Every row comes from one small tree of marks. Brackets hold a mark, then the marks that hang from it, in the order of their numbers. Every link used is in the known rows. Which tree was each row made from?
In the rows, 128 means zero.
Known rows:
[k597 k175 [k223 k512 k818] k756]: [ 23 112 151 108 149 142 157  97 108  83 153 130  79  57 158 143 193 124
 116 155]
[k223 k512 [k597 k756] k818]: [ 66 154 140  97 137 123 117  99 100  88 141 130 103 108 151 158 189 103
 116 157]
[k928 [k597 k175 [k223 k818]]]: [ 44 119 104 129 120 152 148 138 100 127 132 104 134 107 179 161 173 145
 128 150]
[k223 k512 k597]: [115 181 139  94 158 156 119 105 122 110 139 127 114 118 126 153 166 100
 133 153]
[k818 [k928 [k597 k175 [k223 k512] k756]]]: [ 44 155 122 105 143 163 196  98 109 125 124 140  87 103 154 149 164 116
 128 143]
[k928 [k597 k175 [k223 k818] k756]]: [ 16  94 107 130 116 146 170 111  96 109 126 112 122 101 191 147 182 141
 129 150]
[k928 [k597 k175 [k223 k758]]]: [ 48 106 113 127 155 176 146 119 102 145 123 109 114 123 170 146 166 134
 149 158]
[k928 [k597 k175 [k223 k512 k818] k756]]: [ 11 114 119 114 137 158 174 104  99  96 131 106 106  91 176 151 193 125
 130 157]
[k512 [k223 [k597 k175 k756] [k758 k732]]]: [ 41 107 163  92 192 127  78  74  95 130 137 128 100 103 167 108 173  88
 122 166]
[k756 k597]: [128 161 117 134 129 112 129 107 133 107 123 151 152 154 144 122 139 134
 133 143]
[k818 [k928 [k597 k175 k756]]]: [ 62 130 101 129 108 152 179 102 111 131 116 133 103 130 147 137 141 134
 127 136]
[k818 [k928 [k597 k756]]]: [ 90 144 103 123 111 129 175 112 110 141 104 143 116 151 148 139 130 123
 128 123]
[k756 [k597 k175]]: [ 99 145 113 140 127 138 135  95 132  95 139 142 135 128 145 119 152 145
 135 158]
[k818 [k928 [k597 [k223 k758]]]]: [ 90 160 119 114 146 139 147 135  98 178 108 148 109 148 156 159 137 122
 133 131]
[k732 k758]: [115 110 147 133 112 108  95 108 118 134 131 128 102 136 171 133 137 118
 138 118]
[k223 k512 k597 [k818 k928]]: [103 216 138  87 137 120 103 127  96 129 145 150  93 116 127 184 170 111
 104 145]
[k512 [k223 k758]]: [108 122 152 106 183 114  74 127 112 159 121 128 108 148 154 107 149 101
 120 147]
[k124 [k732 k758]]: [100  99 130 158 142 102 134 103 112 118 152 141 114 131 151 144 131 110
 134 131]
[k597 k175 [k223 k512]]: [ 71 140 149 106 168 171 153 110 126 105 152 126  93  68 135 138 171 120
 130 151]
[k818 k928]: [135 168 128 117 122 117 136 133 122 153 125 157 104 132 117 142 115 128
 114 117]
[k758 k732]: [122 124 148 117 146 107 117 118 120 126 134 123 138 106 111 127 107 115
 125 116]
[k223 k512 k597 [k758 k732] [k818 k928]]: [ 84 198 167  76 180 106  64 113  74 144 151 144  77 113 111 185 156  97
 110 147]

Which tree is each row?
[ 74 169 140  90 139  85  95 116  93 145 125 158 108 127 179 143 175 103
  91 146] -> [k512 [k223 [k597 k756] [k818 k928]]]
[ 21  94 149 112 150 118  80  82  74 110 152 121  96  89 152 150 175 123
 122 163] -> [k223 [k597 k175 k756] [k758 k732] k818]
[ 70 139 132 129 161 144 125  94 116 117 135 156 116 118 162 128 170 140
 141 169] -> [k756 [k597 k175 [k223 k758]]]
[ 76 142 130 105 176 164 144 124 105 142 115 113 111 136 155 152 165 106
 149 152] -> [k928 [k597 [k223 k512 k758]]]
[ 58 113 122 124 123 160 142  77 116 100 140 130 112  98 160 130 173 127
 131 159] -> [k223 [k597 k175 k756]]
[ 80 152 122 129 142 139 149  97 129 104 137 154 135 107 165 129 164 141
 135 159] -> [k756 [k597 k175 k223]]
[ 48  87  99 140 112 165 174  95 115 104 119 101 125 127 163 122 158 135
 142 148] -> [k928 [k597 k175 k756]]
[ 98 136 150 103 171 126  78 100  96 144 135 129 122 125 131 146 139 106
 137 146] -> [k223 k597 [k758 k732]]
[ 41 123 141 102 188 173 137 106 100 128 135  99 104  98 144 148 163 111
 147 156] -> [k928 [k597 k175 [k223 k512 [k758 k732]]]]
[  4  79 114 131 137 149 146 108  85 123 125 113 105 113 192 148 187 136
 136 161] -> [k928 [k597 k175 [k223 k758 k818] k756]]
[ 65 152 122 131 131 118 129 113 112 100 144 151 134 102 169 146 175 151
 120 160] -> [k756 [k597 k175 [k223 k818]]]
[  8  72 162 117 163 116 119  94  85 113 148 134  86  63 160 138 167 129
 120 149] -> [k597 k175 [k223 [k758 k732] k818] k756]
[ 66 146 163  90 197 165  82  81 100 113 158 114  83  92 111 149 167  99
 138 167] -> [k223 k512 [k597 k175] [k758 k732]]
[ 58 119 106 128 133 173 169 122 115 131 125 107 135 111 172 144 161 138
 143 149] -> [k928 [k597 k175 k223]]
[ 56 139 142  96 178 128 114 132  84 139 125 105 118 119 151 167 162 106
 134 144] -> [k928 [k597 [k223 k512 [k758 k732] k818]]]
[105 189 121 107 111 106  99 136  92 148 138 153 114 126 146 181 153 131
 102 137] -> [k223 k597 [k818 k928]]
[ 92 124 151 107 170  91  52 143  96 155 128 125 106 143 162 127 163 111
 105 149] -> [k512 [k223 k758 k818]]
[ 70 149 123 105 132  87 118 135  94 151 110 137 118 147 178 133 159 110
  98 136] -> [k512 [k223 [k818 [k928 [k597 k756]]]]]
[ 72 191 140  88 131 113 125 101  94 110 140 156  82 111 140 171 177 105
 105 147] -> [k223 k512 [k597 k756] [k818 k928]]
[ 85 155 140  96 152 150 142  80 118  93 133 134 104 113 142 137 175  95
 134 155] -> [k223 k512 [k597 k756]]
[ 59 174 150  98 150 139 139 128 105 123 158 147  71  67 134 169 173 130
 103 145] -> [k597 k175 [k223 k512 [k818 k928]]]
[ 83 175 161  93 176 118 107 139  91 151 139 157  67 107 134 173 163 113
 113 140] -> [k597 [k223 k512 k758 [k818 k928]]]
[ 39 123 137 104 141 116  92 101  97 115 141 125 113 102 188 128 198 113
 102 167] -> [k512 [k223 [k597 k175 k756] k818]]
[  9  99 161 109 172 145 130  93  94  98 152 131  58  71 157 145 199 121
 123 166] -> [k597 k175 [k223 k512 k758 k818] k756]
[ 61 107 109 124 129 142 186 109 112 126 103 125 140 128 183 133 157 119
 144 136] -> [k928 [k597 k223 k756]]
[ 75 150 111 115 124 130 191 116 107 148 103 154 117 132 167 146 141 120
 129 125] -> [k818 [k928 [k597 k223 k756]]]
[ 35  94 117 124 140 123 144 120  84 136 107 122 119 136 192 150 174 123
 136 147] -> [k928 [k597 [k223 k758 k818] k756]]
[ 98 193 122  98 148 145 172 132 110 153 115 142 108 129 142 163 144 110
 129 129] -> [k818 [k928 [k597 [k223 k512]]]]
[ 87 140 179  88 206 130 116 112 108 133 139 133  95  91 122 143 144  94
 135 140] -> [k597 [k223 k512 [k758 k732]]]
[ 66 136 146 120 176 126 118  88 111 116 139 151 125 103 152 127 154 131
 138 160] -> [k756 [k597 k175 [k223 [k758 k732]]]]
